Each row was made from one walk, in order. Every step used is in the known rows, and no mark comes twice. Write each row's walk.
Known rows:
pepev vero linavu: [-14.5   2.5  12.2  -5.6  -7.1   8.9 -10.4 -24.4 -13.6  11.8  -8.1  -4.8
 -22.8 -11.3 -36.0  -9.0 -21.7   2.4   1.9 -32.4  30.3  -9.3 -53.0]
taduk vero: [  4.5   7.3  14.8  -4.2   9.2  -3.4   3.5  -0.8  29.8  19.0  -0.8   9.5
  -3.0 -40.3  -8.2  10.4   4.4   2.5  19.4   6.0 -41.8  -1.3 -49.9]
vero linavu taduk maluko ropud: [-16.8  -9.8  23.4  -3.1   2.0  -5.5  -4.6 -12.1 -21.9   8.6  10.5   0.0
 -12.3 -23.9   7.7   4.5 -16.6  -1.9   4.3 -30.8  28.2 -34.9  21.3]
maluko ropud: [  8.8  18.0 -30.7  -0.6 -21.1  10.1 -14.8   6.7 -32.4   8.7   5.1  -4.3
  29.3  -1.4  -7.8  12.9  17.8  33.3   7.6   7.5 -10.8  -1.5 -10.8]
mupu linavu vero pepev: [ 23.0 -10.9  -2.2  12.2  13.8   2.0  30.4  17.5   0.5  11.8  -0.6   5.1
  33.8  -5.5  24.3  -8.9   4.1  11.1   0.2  12.2 -15.4  -4.7  -6.1]
ropud linavu taduk: [ 12.4   1.6  11.1 -25.1 -16.1  -5.0   6.1  -9.8  28.3 -11.2 -16.4  14.8
 -20.5  41.6  27.7  -7.8   2.4 -16.1  -1.1  14.4   5.9  10.8   9.5]
lopuz taduk: [ -5.7 -10.5 -22.1  28.2 -10.4   3.3   0.9  43.6  -8.5   6.4  11.8  -6.0
  -4.4  31.3 -23.8  -3.8  31.7  10.2  -1.9  -1.3 -30.2  15.0   9.6]
ropud linavu: [ 13.8   8.6   7.2 -25.8 -30.3   2.9  19.5  15.0  29.8   5.6 -15.9  14.0
 -13.3  34.7  14.0 -15.3   0.2  -3.2  -8.1  10.0 -16.1  16.7 -13.1]
linavu vero: [ 17.4  22.4 -19.7 -29.4 -15.3  -9.6  11.4  12.5  -9.1  20.5  -2.3  14.6
  28.5 -17.4  22.7   1.9  22.0   2.2  12.8  17.0 -36.6   8.1 -50.3]
lopuz pepev vero linavu taduk maluko: [-31.9  -8.0  -1.8  -4.6   9.1   0.8 -43.2  -6.0   1.5 -11.1 -10.8  -1.3
 -35.8 -25.9 -33.3 -11.4 -24.0 -14.4  -9.4 -53.1 -33.4  -1.4 -40.8]
pepev vero linavu taduk: [-16.0  -2.6  15.1  -4.8   3.3   3.3 -19.3 -42.2 -14.8  -0.1  -8.8  -4.3
 -27.5  -6.8 -26.0  -3.9 -20.1  -6.7   6.4 -29.8  44.7 -14.1 -35.8]
pepev vero linavu taduk robu: [-11.5   2.6  16.4  -5.9   0.6   6.0 -17.8 -36.7  -5.1   0.4  -1.5  -5.7
 -28.8  -8.7 -27.7  -1.9 -20.4  -2.9   2.0 -20.4  38.9 -10.7 -38.9]
robu taduk ropud: [-23.4 -15.1  -9.7   8.8  12.2  -3.7  -6.6  15.2 -29.9   7.1   9.2 -11.6
 -15.0 -28.0 -14.6   0.7   1.0  16.3  12.0   7.7  40.1  14.5  31.1]
taduk ropud linavu vero: [ 20.6  18.5  13.0 -25.9 -16.5   0.7 -15.0  44.1 -12.1   2.2  -5.2  18.4
  -0.3  12.8   8.6  -5.1   0.6   7.4  -5.5  13.0 -14.6  18.0 -53.8]
linavu taduk: [ -1.9  -2.3  -4.3   7.2   5.9  -7.3   0.9 -31.6  -7.4   0.8   0.0   4.8
  -5.8  12.5  25.3   8.5  -0.7  -8.5   8.7  19.5  11.9  -3.9  14.0]
ropud linavu taduk robu: [ 18.5   9.7  11.9 -26.0 -19.7  -1.4  10.1  -1.9  42.5 -11.1  -5.7  13.5
 -22.4  38.0  25.4  -5.4   1.5 -11.5  -7.3  27.4  -3.4  14.6   5.6]
dofoz mupu: [ -8.8  33.7 -32.1  19.4  -5.7   9.3   1.5   5.6 -24.6  12.9   5.7 -11.8
  18.9 -17.5 -25.8  -1.2  14.8 -23.5 -18.2  20.3 -21.8  12.0   4.1]
pepev vero: [ -6.7  10.7  -3.4  -5.5  -7.7   8.7 -16.3 -23.2  -2.8   5.2 -10.2  -5.0
  -6.1   5.7 -27.2  -5.5  -7.9   4.6   5.0 -13.6  15.7   7.1 -55.5]
taduk maluko ropud linavu vero: [  3.1  18.8   4.6 -38.2 -21.8  -5.8 -19.6  32.2  14.3  -1.4   8.3   4.0
  33.9  -6.0  19.9   1.7  14.8  10.1   7.7 -30.1 -16.4  -7.9  -1.2]
robu taduk maluko ropud: [-32.0 -13.2 -14.6  -8.0   5.6 -10.0 -10.0   8.0  -6.9   1.5  16.6 -19.1
   9.1 -39.7  -3.6   4.1  14.2  14.7  21.9 -22.6  37.4  -1.0  66.2]
ropud linavu vero: [ 26.2  19.8   0.0 -50.6 -31.3  -6.6  13.8  21.0  27.4   3.1 -17.7  21.8
   4.1  20.8  27.4 -12.1  18.8  -8.9   1.6  12.7 -29.9  18.9 -37.4]
mupu linavu: [  7.7 -17.5  -2.8  30.1   8.1  13.9  27.6  18.6   0.5  14.4   5.7   2.3
  23.3  22.2   8.4  -9.1 -15.4  12.3 -17.6  21.5  -3.4  -9.3   8.8]
vero linavu taduk: [-12.6 -11.6  18.2   5.1   1.8  -3.3  12.2 -21.7 -23.2  16.3   2.0   4.7
 -26.2 -15.2   5.0   0.1 -20.6  -7.5   0.5  -9.6  24.6 -25.0   8.7]
lopuz robu taduk ropud: [-10.1  -1.5  -6.4   8.0  19.3  -5.4   3.5   9.4   1.0  -0.7  -3.3   1.9
   1.4  39.9 -60.4  -1.7  11.6   9.8 -19.9   4.7   0.5  24.8  40.7]
robu taduk mupu linavu: [-20.0 -29.8 -22.7  29.2  21.6  -5.9  48.1  -2.8   2.5  -2.4   1.3 -24.4
   3.1 -35.3  -7.8   2.9  -4.0   0.8   0.3  12.4  14.3  16.3  73.7]

Write each row's walk:
[-17.2   0.2  16.5 -10.8   2.0   2.5 -35.9 -35.0 -18.0  -6.5  -2.5  -8.2
 -15.0 -13.7 -25.1   0.7 -15.3  -0.6  10.5 -44.4  47.7 -21.5 -26.2] | pepev vero linavu taduk maluko ropud
[ -0.8  -0.9   7.0  11.9  13.0  -4.4 -20.8 -11.9 -28.0  -4.8   4.5   6.0
  -9.4  12.4  16.2  11.4  -9.1  -1.1   4.1  18.8  18.8  -2.4  -4.0] | linavu taduk ropud
[ 13.9   1.2   7.4 -14.8 -12.2  -7.8  26.3 -13.0  34.7 -18.3 -20.5   7.7
 -16.8  30.0  26.7  -2.1  -3.7 -21.8  -7.9  15.5 -14.0  17.9  18.2] | ropud linavu taduk mupu
[-26.9  -6.6  -9.7  -0.4   8.3   3.9 -38.0 -12.0  -6.3  -9.4 -15.2  -0.2
 -41.0 -21.6 -38.0 -11.1 -21.4 -12.3  -9.6 -39.1 -33.3   4.1 -49.0] | lopuz pepev vero linavu taduk
[-14.4  -1.9  21.1  -1.9   5.7   4.7 -30.5 -32.1 -24.9  -2.6  -6.7  -3.4
 -28.3  -8.6 -29.8  -2.3 -23.8  -2.9   4.7 -29.2  49.2 -12.5 -44.7] | pepev vero linavu taduk ropud
[-11.9 -12.8  14.8  14.7   5.4  -6.5  33.6 -25.4 -17.7   9.3  -2.7  -3.0
 -22.7 -26.8   2.5   6.0 -25.9 -13.1  -5.1  -8.5   5.8 -18.1  17.0] | vero linavu taduk mupu
[  7.5 -24.9   1.6  31.3  22.6   6.1  14.8  -7.5  -1.1  -2.4   5.3   3.1
  16.4  27.3  23.3  -1.7 -14.0   0.4 -10.9  26.1  18.1 -15.3  31.1] | mupu linavu taduk
[ -6.2  13.5 -23.3  32.8  19.7  10.1 -18.4   4.6 -23.0 -11.9  16.3 -16.2
  40.4  -8.5 -11.2   3.8  11.2 -23.0 -21.5  14.2   6.2  -9.5  47.9] | dofoz mupu linavu taduk maluko ropud
[  1.9  -3.3  13.3   0.2  22.5 -12.1 -10.1 -34.9  17.2  -3.1  -0.9   8.6
 -10.6 -17.6  17.1  17.2   6.1 -13.3  22.7  14.9  -4.4  -8.3  -8.7] | linavu taduk vero
[  7.8 -11.1 -12.1  42.7   9.1   5.5  65.5   8.9  12.2   3.1  -4.6 -12.3
  24.6  -6.6   1.7   4.7 -22.3  -0.8 -23.9  21.0 -45.4   9.9  19.2] | taduk mupu linavu
[  7.1  20.7 -27.0  25.3  14.5   7.6   8.5  14.9 -20.8   4.5   5.7 -10.4
  39.6 -24.7 -11.2  -5.9  20.5 -21.4 -16.5  20.0 -19.5   5.0  11.1] | dofoz mupu linavu vero pepev
[ 17.1  13.9 -15.8 -21.1 -22.9   4.6 -23.2  -4.1  -9.3 -15.8  -6.6   2.9
  12.2  25.7   9.8   9.0  20.3  14.5   7.0   8.1   6.4   2.8   8.6] | maluko ropud linavu taduk
[  5.4   0.4  22.6 -30.9 -13.0  -9.2   0.0  -1.6  38.8 -13.7 -10.0  13.6
 -14.7  34.7  34.6  -8.6  -1.5 -19.2  -0.8  -4.5   6.2   2.7  20.1] | ropud linavu taduk maluko
[  2.8 -21.8   5.6  24.3  22.7   4.1  -4.3   1.6   0.6 -10.2  13.9  -1.8
  30.9  18.9  25.7   2.5  -9.3   3.9  -6.9   4.9  21.4 -25.7  44.4] | mupu linavu taduk maluko ropud
[  6.3   9.2  -2.3   4.9   1.8  -2.1   5.6 -20.6  13.8   0.2  14.7   2.1
  -9.4   9.3  20.1  11.8  -2.7  -1.6  -0.8  38.6  -1.1   2.0   9.6] | linavu taduk robu
[ 21.2  19.9 -15.8 -22.8 -25.5   6.6 -21.0   1.1   0.8 -16.1   0.9   1.5
  10.2  23.5   7.9  10.7  19.9  18.2   2.8  17.7  -0.5   5.7   5.0] | maluko ropud linavu taduk robu
[  1.1  -4.4  -8.3  -2.4 -10.5  -7.1 -20.2  58.9   7.0 -11.9  13.8  -7.8
  14.4  14.1  -8.8  -2.7  47.0  14.1  11.6 -40.2 -32.0   8.4  22.6] | lopuz taduk maluko ropud linavu vero pepev
[ 13.1 -16.8   1.3  29.7  18.5   9.8  18.1   0.6  13.2  -1.7  16.3   0.7
  13.5  24.5  20.6   0.8 -14.4   4.9 -16.5  39.3   9.4 -12.0  26.7] | mupu linavu taduk robu
[ 18.8  -6.8 -11.5  30.0  12.9  -3.7  67.6   7.7  12.1   1.5  -9.0  -9.7
  32.2 -25.1  12.8   4.7  -8.8  -2.0 -11.2  14.6 -55.2  12.7   7.5] | taduk mupu linavu vero pepev
[-15.1  -3.0  12.9   2.2   5.7   1.3  -6.3 -43.5 -11.1  -5.1 -11.6  -9.5
 -24.5 -16.1 -27.5   0.4 -23.5 -10.2   3.0 -28.7  32.0  -9.1 -31.0] | pepev vero linavu taduk mupu
[  2.3   1.4 -20.7  25.1 -15.8   7.5   6.1  54.6  11.6   6.3  27.4  -8.6
  -7.2  27.5 -27.2  -0.5  30.7  16.8 -10.9  17.2 -43.3  21.3   2.3] | lopuz taduk robu
[  0.0 -26.1  13.2  26.2  24.8   1.9   7.7   2.1  10.4  -4.8  12.1   1.1
  21.6  19.9  28.9  -2.6 -16.4  -3.6 -10.3   6.4  18.2 -23.8  41.6] | mupu linavu taduk maluko
[ 21.1  11.9  -2.6 -21.3 -10.0  -0.2 -22.8  -9.8   4.3 -17.0 -10.6   2.4
   5.9   1.9   7.0  11.0  25.4  15.8  20.4  -2.8  -2.5   2.3   2.8] | maluko ropud linavu taduk vero pepev
[-27.6 -22.5   8.1  -4.3  22.8 -11.6   8.2  -9.8   6.7  13.1   5.9  -9.0
 -28.0 -70.2 -21.5   4.0   5.7   1.6  28.8  -9.8  26.7  -2.8  27.4] | robu taduk vero linavu
[  5.4  15.7   9.2 -34.6 -18.4  -7.9 -13.6  28.3  16.1  -1.9   4.7   1.1
  29.1 -14.0  21.4  -0.2  16.7  13.6  13.8 -38.9 -17.6  -6.3   5.1] | taduk maluko ropud linavu vero pepev
[ 22.7  15.5  18.8 -22.7 -11.9  -1.5  -9.5  39.8  -9.3   1.8  -8.8  15.4
  -4.1   4.4   9.9  -6.9   2.1  10.9   0.3   3.5 -15.2  19.4 -50.3] | taduk ropud linavu vero pepev
